Each row was made from one small tree. The marks that hang from a mark follow it in brackets, in the order of their numbers. Every link used is in the known rows. Write each row's tree.
Known rows:
Q_95{Q_303}: [  3.8 -23.0  10.2  -7.4   9.0  12.7  11.4 -22.3  -0.3  13.1   5.9  -0.6
  -0.2 -20.1 -24.1  31.3   7.3 -12.4  -6.7  -6.4   7.8]
Q_452{Q_326{Q_303 Q_552} Q_513}: [ -2.5  -5.0  -2.9  32.6  -4.9  13.6  20.5  -0.7  -2.8   4.7   3.8  -1.2
  42.3 -34.0 -35.0   3.2   7.0 -18.9   0.7   8.1   0.4]
Q_303{Q_326{Q_552{Q_95}}}: [-16.7 -29.0  -4.5 -21.0   8.2   5.7  31.7   0.4 -12.1  16.5  10.0 -12.2
  10.4 -24.7 -33.4  27.0  10.5 -19.7  15.7  14.7  -2.2]
Q_273{Q_661{Q_95}}: [ 11.6 -16.6  29.0  -2.5  13.7  -4.9   3.1 -24.0 -11.2  12.2   6.7  10.7
 -10.8   7.7 -30.3  26.3  -4.0 -35.5  -3.4  12.8  20.9]
Q_452{Q_326{Q_303} Q_513}: [  8.7  -3.6  -3.2  27.7   0.8  16.1  15.2  23.8   6.5   4.2   6.6   0.7
  39.0 -36.8 -30.3  -2.5   5.7 -24.2  -9.5   5.9   9.0]
Q_452{Q_326{Q_303}}: [  4.9 -12.1  12.5  33.6   6.0  16.1  16.7  17.9   4.4   6.1   7.0   0.1
  -3.7 -33.9 -24.1 -17.6  15.7  -8.0  -8.1   2.8   6.5]
Q_452{Q_326 Q_513}: [ 14.1  -3.7 -19.0  15.6   7.5   3.3   9.8  47.7   3.4  -4.5  10.0  -0.1
  51.0 -18.2 -23.4 -17.0   5.7 -30.0  -8.3  10.4   4.7]
Q_273{Q_661{Q_326{Q_303 Q_552} Q_513}}: [-11.9 -14.1  49.9  13.2   2.7  -1.9  19.7 -86.2 -20.3  19.3   1.8  -0.8
 -63.5 -16.4 -48.5  39.7   9.1 -20.3  -2.6  24.9  16.9]
Q_303{Q_326}: [  0.9 -19.2  -5.9   1.6  17.0   4.7  18.7  27.7   8.1   7.3   8.1   3.0
  36.9 -22.2 -24.2   5.7  10.8 -31.5  -3.5  16.0   2.1]
Q_661{Q_326{Q_552} Q_513}: [-15.4 -19.3  23.4  -2.3   0.7 -11.0  17.8 -42.6 -13.4   4.5   5.7 -20.2
 -41.9   2.8 -34.9  -1.8   2.5 -28.3   8.3  26.0   5.5]
Q_326{Q_303}: [  3.6 -13.5  21.7  -1.5   7.2  19.1   8.9 -16.8   5.9   8.4   4.6  -2.5
 -14.6 -25.0 -30.6  13.2   3.1 -13.2 -12.2  -3.2   9.7]
Q_273{Q_661{Q_326{Q_552} Q_513}}: [ -7.3 -15.9  33.8   3.6   9.8 -14.2  13.7 -62.7 -23.2  11.4   5.2  -3.5
 -51.7   1.1 -41.4  23.4   9.2 -26.6  -2.4  29.5  12.4]
Q_552{Q_95{Q_303{Q_326}}}: [ -9.0 -36.0  -0.3 -23.2   8.9  14.3  35.3  -2.8  -3.3  26.9  10.8  -7.4
   5.6 -42.8 -29.1  46.7  12.4 -22.4  11.6   6.2   9.6]
Q_661{Q_273 Q_326 Q_513}: [  0.6 -23.3  27.8  -4.0  -0.4  -4.7  20.7 -17.4   6.1   3.0   9.6 -15.9
 -16.4   6.7 -31.2  34.4   4.3  -9.0  -1.5  26.1  10.7]
Q_452{Q_326{Q_303 Q_552{Q_95}}}: [-14.3 -20.9  12.2  11.1  -4.3  16.8  29.4 -10.7 -13.3  13.9   9.0 -14.6
 -31.5 -36.9 -34.0   5.9  12.9   1.6  10.5   1.6   1.8]
Q_303{Q_326{Q_552}}: [-10.3 -21.3  -6.0   7.2  12.4   1.6  23.8   2.0  -2.1   7.9   5.2   1.6
  44.7 -18.7 -29.4  13.7  13.0 -25.6   5.8  16.9  -6.0]
Q_273{Q_661}: [ 16.1 -11.1  16.8  -6.0  21.9   3.1  -1.5 -14.0  -7.5   7.6   7.0  13.7
  -8.3  -8.6 -30.8  27.1   9.6 -13.3 -21.7   4.1  11.8]
Q_95{Q_303{Q_326} Q_552}: [-10.0 -24.3  -2.0  46.2  15.0   9.3  31.4   8.6   8.7  27.5   8.8  13.6
   5.4 -47.2 -25.3  53.3  33.5 -10.5  -5.4   6.9   2.8]
Q_326{Q_303 Q_552}: [ -8.4 -14.9  19.5   2.7   1.1  16.7  14.6 -43.2  -4.2   9.3   1.8  -4.0
  -7.3 -22.6 -35.6  18.8   4.5  -5.4  -1.5  -2.3   0.9]
Q_452{Q_326}: [  8.4 -14.1  -2.5  23.2  11.4   3.1  10.3  41.4   2.0  -2.1  10.4  -2.1
   7.7 -16.3 -17.7 -26.6  15.6 -14.3  -6.6   6.6   1.9]
Q_452{Q_513}: [ 12.8  -5.7  -8.6 -16.9   9.5   7.0   2.6  14.5   4.9  -1.0   7.6  -3.2
  45.8  -8.5 -29.7  11.9  -5.0 -33.1 -11.3   3.8   7.8]
Q_273{Q_661{Q_326{Q_303 Q_552{Q_95}}}}: [-11.2 -22.5  49.5 -17.0  -8.0   9.7  28.9 -71.1 -23.6  26.2  10.2  -9.6
 -71.0 -27.9 -46.6  68.7   6.1  -8.7  -8.0   7.6  12.0]

Which tree is each row?
[ -9.3 -37.8  15.2  14.8   4.2  -1.4  37.6 -28.6   3.1  24.1   3.4   2.7
  39.0  -6.5 -30.6  59.6   3.6 -30.2  33.8  35.3  20.1] => Q_661{Q_95{Q_303{Q_326}} Q_273 Q_513}
[  0.3 -21.5  31.7  40.9  11.5  -0.5  16.4 -43.1 -10.7  32.6   7.7  22.1
 -48.9 -17.7 -31.5  73.1  18.3 -14.2 -10.4   3.5  21.8] => Q_273{Q_661{Q_95{Q_303 Q_552}}}
[ -8.3 -22.0 -15.5  -3.2  -6.6  10.4  31.5 -10.1 -17.9  15.8  10.0 -12.4
  26.3 -34.7 -34.2  32.7   8.8 -14.3  12.8   3.4   2.8] => Q_452{Q_326{Q_552{Q_95{Q_303}}} Q_513}
[-15.8 -22.6  22.2 -24.6  -2.4  19.7  21.5 -44.5 -12.5  16.5   6.8 -16.6
 -40.5 -27.7 -40.2  32.9   1.4   0.0   7.4  -4.4   4.7] => Q_326{Q_303 Q_552{Q_95}}
[ -0.1 -25.8  21.9  -2.3   5.4  -6.3  13.6 -19.6   2.6   4.4   4.8  -6.6
   3.5  21.5 -30.0  26.3  -8.6 -20.7  21.4  26.7  19.3] => Q_661{Q_95 Q_273 Q_513}
[ -0.5 -16.2  34.3   0.5   2.5  -6.9  14.9 -47.9 -18.3  11.8   8.6   1.7
 -26.8  -4.3 -36.0  43.9   8.6 -18.3 -18.6  14.1   5.2] => Q_273{Q_661{Q_326{Q_552}}}
[-17.3 -32.9  27.4 -26.3 -10.2  -4.2  32.6 -45.4 -12.0  10.4  11.8 -29.7
 -40.5   5.1 -40.4  54.3   2.1   0.4  15.7  26.1   6.1] => Q_661{Q_273 Q_326{Q_552{Q_95}} Q_513}
[-14.2 -32.9   8.9 -30.0   0.4  13.1  24.0 -50.8 -18.1  21.0   8.0 -15.1
 -25.9 -22.4 -34.0  49.0   6.7  -1.3  12.3  -7.0   4.0] => Q_326{Q_552{Q_95{Q_303}}}
[-12.4 -39.5  41.9   4.6 -26.3  -2.2  38.8 -67.3  -5.4  19.8   8.2 -12.5
   6.4   7.6 -29.4  87.0  -4.7 -12.6  16.5  16.4   7.0] => Q_661{Q_95{Q_303} Q_273 Q_326{Q_552}}
[ -9.4 -22.2  36.1  -0.2  -1.3 -14.7  17.5 -26.4  -6.9   9.0   7.9 -20.8
 -53.6  15.2 -30.1 -11.0 -12.4 -56.5  17.5  33.9  22.7] => Q_661{Q_95 Q_326 Q_513}
[  4.7 -34.3  25.3  -2.3  -6.6   8.4  22.3 -36.3   4.8  16.7   6.8  -0.1
  25.1   3.2 -25.4  70.5  -4.5  -6.8  11.5   5.9  14.0] => Q_661{Q_95{Q_303} Q_273}
[ -4.3 -22.9  43.6   5.4  -7.4   7.3  26.1 -40.6   8.4  10.4   6.3 -13.6
 -28.0 -11.1 -36.5  47.3   2.2  -4.2  -2.5  22.2  15.2] => Q_661{Q_273 Q_326{Q_303} Q_513}
[ -7.8 -28.2  22.3   1.4   7.9  -2.1  15.3 -48.6 -10.3  19.0   1.9  -6.5
 -30.5   0.1 -30.3  11.8  -6.2 -40.5  24.5  18.2  26.2] => Q_661{Q_95{Q_303} Q_513}
[-13.5 -30.4  -2.0  10.2   7.2   9.3  31.6 -27.2  -6.5  20.2   3.2   4.3
  40.8 -33.8 -29.8  40.2  16.5 -21.5  11.7  11.1  -2.4] => Q_95{Q_303{Q_326{Q_552}}}
[ -7.0 -13.2  11.8  40.0  -1.0  14.5  21.7  -8.7  -5.0   5.9   4.2  -1.6
  -2.2 -31.6 -28.9  -7.9  16.7  -2.2   1.1   4.0  -1.6] => Q_452{Q_326{Q_303 Q_552}}
[-16.1 -30.4  39.0   4.8 -14.8 -15.2  29.7 -53.0  -8.1   8.2   6.3 -19.6
 -16.1  26.4 -36.1  40.4  -8.7 -24.0  26.1  38.0  11.4] => Q_661{Q_95 Q_273 Q_326{Q_552} Q_513}
[ -3.1 -29.6  39.9  -0.7  -8.7 -12.7  24.6 -27.4   2.5   7.6   9.4 -17.6
 -24.6  23.2 -31.3  33.5 -10.8 -30.7  17.3  35.6  20.1] => Q_661{Q_95 Q_273 Q_326 Q_513}
[ -0.4 -13.5  50.7   9.8   8.0   1.1  14.8 -59.2 -11.0  19.2   4.4   0.5
 -70.5 -20.8 -42.5  29.1   7.5 -26.2 -13.1  23.5  25.2] => Q_273{Q_661{Q_326{Q_303} Q_513}}
[-10.3 -30.1  25.4  44.1   2.5  -1.0  26.7 -38.9   3.1  24.1   5.9   3.7
 -32.4  -2.5 -31.9  73.4  13.1   2.1  15.6  16.6  20.3] => Q_661{Q_95{Q_303 Q_552} Q_273 Q_513}
[  1.6  -5.5 -20.5  21.1   1.2   1.0  14.9  19.8  -5.9  -3.2   7.4  -2.3
  57.3 -13.9 -28.8  -8.5   7.3 -24.5   0.7  12.2  -3.4] => Q_452{Q_326{Q_552} Q_513}
[  3.2 -23.7  44.4   1.9 -13.7  14.8  26.5 -24.5  14.0  10.5   9.9  -9.3
  -7.1 -16.2 -31.2  64.3   3.2   3.3 -16.4   7.4   7.2] => Q_661{Q_273 Q_326{Q_303}}
[ -4.5 -17.6  62.5  12.3  -0.3  -6.9  19.1 -70.0 -15.2  23.4   4.1  -1.7
 -79.8  -4.7 -43.8  30.1  -5.9 -48.3   5.9  33.2  34.1] => Q_273{Q_661{Q_95 Q_326{Q_303} Q_513}}
[  6.5 -19.0  45.9  -0.6   0.2 -12.4  14.1 -31.2 -11.8  15.3  11.1   0.5
 -39.1   8.0 -30.9  32.9  -5.1 -44.8  -7.8  22.1  22.4] => Q_273{Q_661{Q_95 Q_326}}
[-21.3 -29.2  10.0  53.0  13.7  -5.4  35.5 -16.3  -1.2  33.2   5.1   6.2
 -23.3 -25.6 -31.2  37.0  18.2 -38.6  26.5  30.6  20.4] => Q_661{Q_95{Q_303{Q_326} Q_552} Q_513}
[  1.0 -23.7  35.0   5.8  15.5  -7.4  10.8 -69.8 -20.7  24.9   1.4  11.4
 -39.1  -1.1 -36.7  38.4   0.8 -37.5  12.9  20.1  32.3] => Q_273{Q_661{Q_95{Q_303} Q_513}}
[-10.6 -33.0  37.6 -23.2  -5.5   1.8  29.8 -79.6 -29.9  30.7  11.5  -7.7
 -59.1 -23.5 -41.2  85.6  11.4  -8.6  -3.6   5.9  11.2] => Q_273{Q_661{Q_326{Q_552{Q_95{Q_303}}}}}
[  4.3 -14.2  34.3  -1.1  14.9 -11.7   9.2 -35.6 -14.0  10.9   7.6  -0.6
 -56.5  -2.7 -37.4  16.6   9.1 -32.1 -11.8  27.3  20.6] => Q_273{Q_661{Q_326 Q_513}}
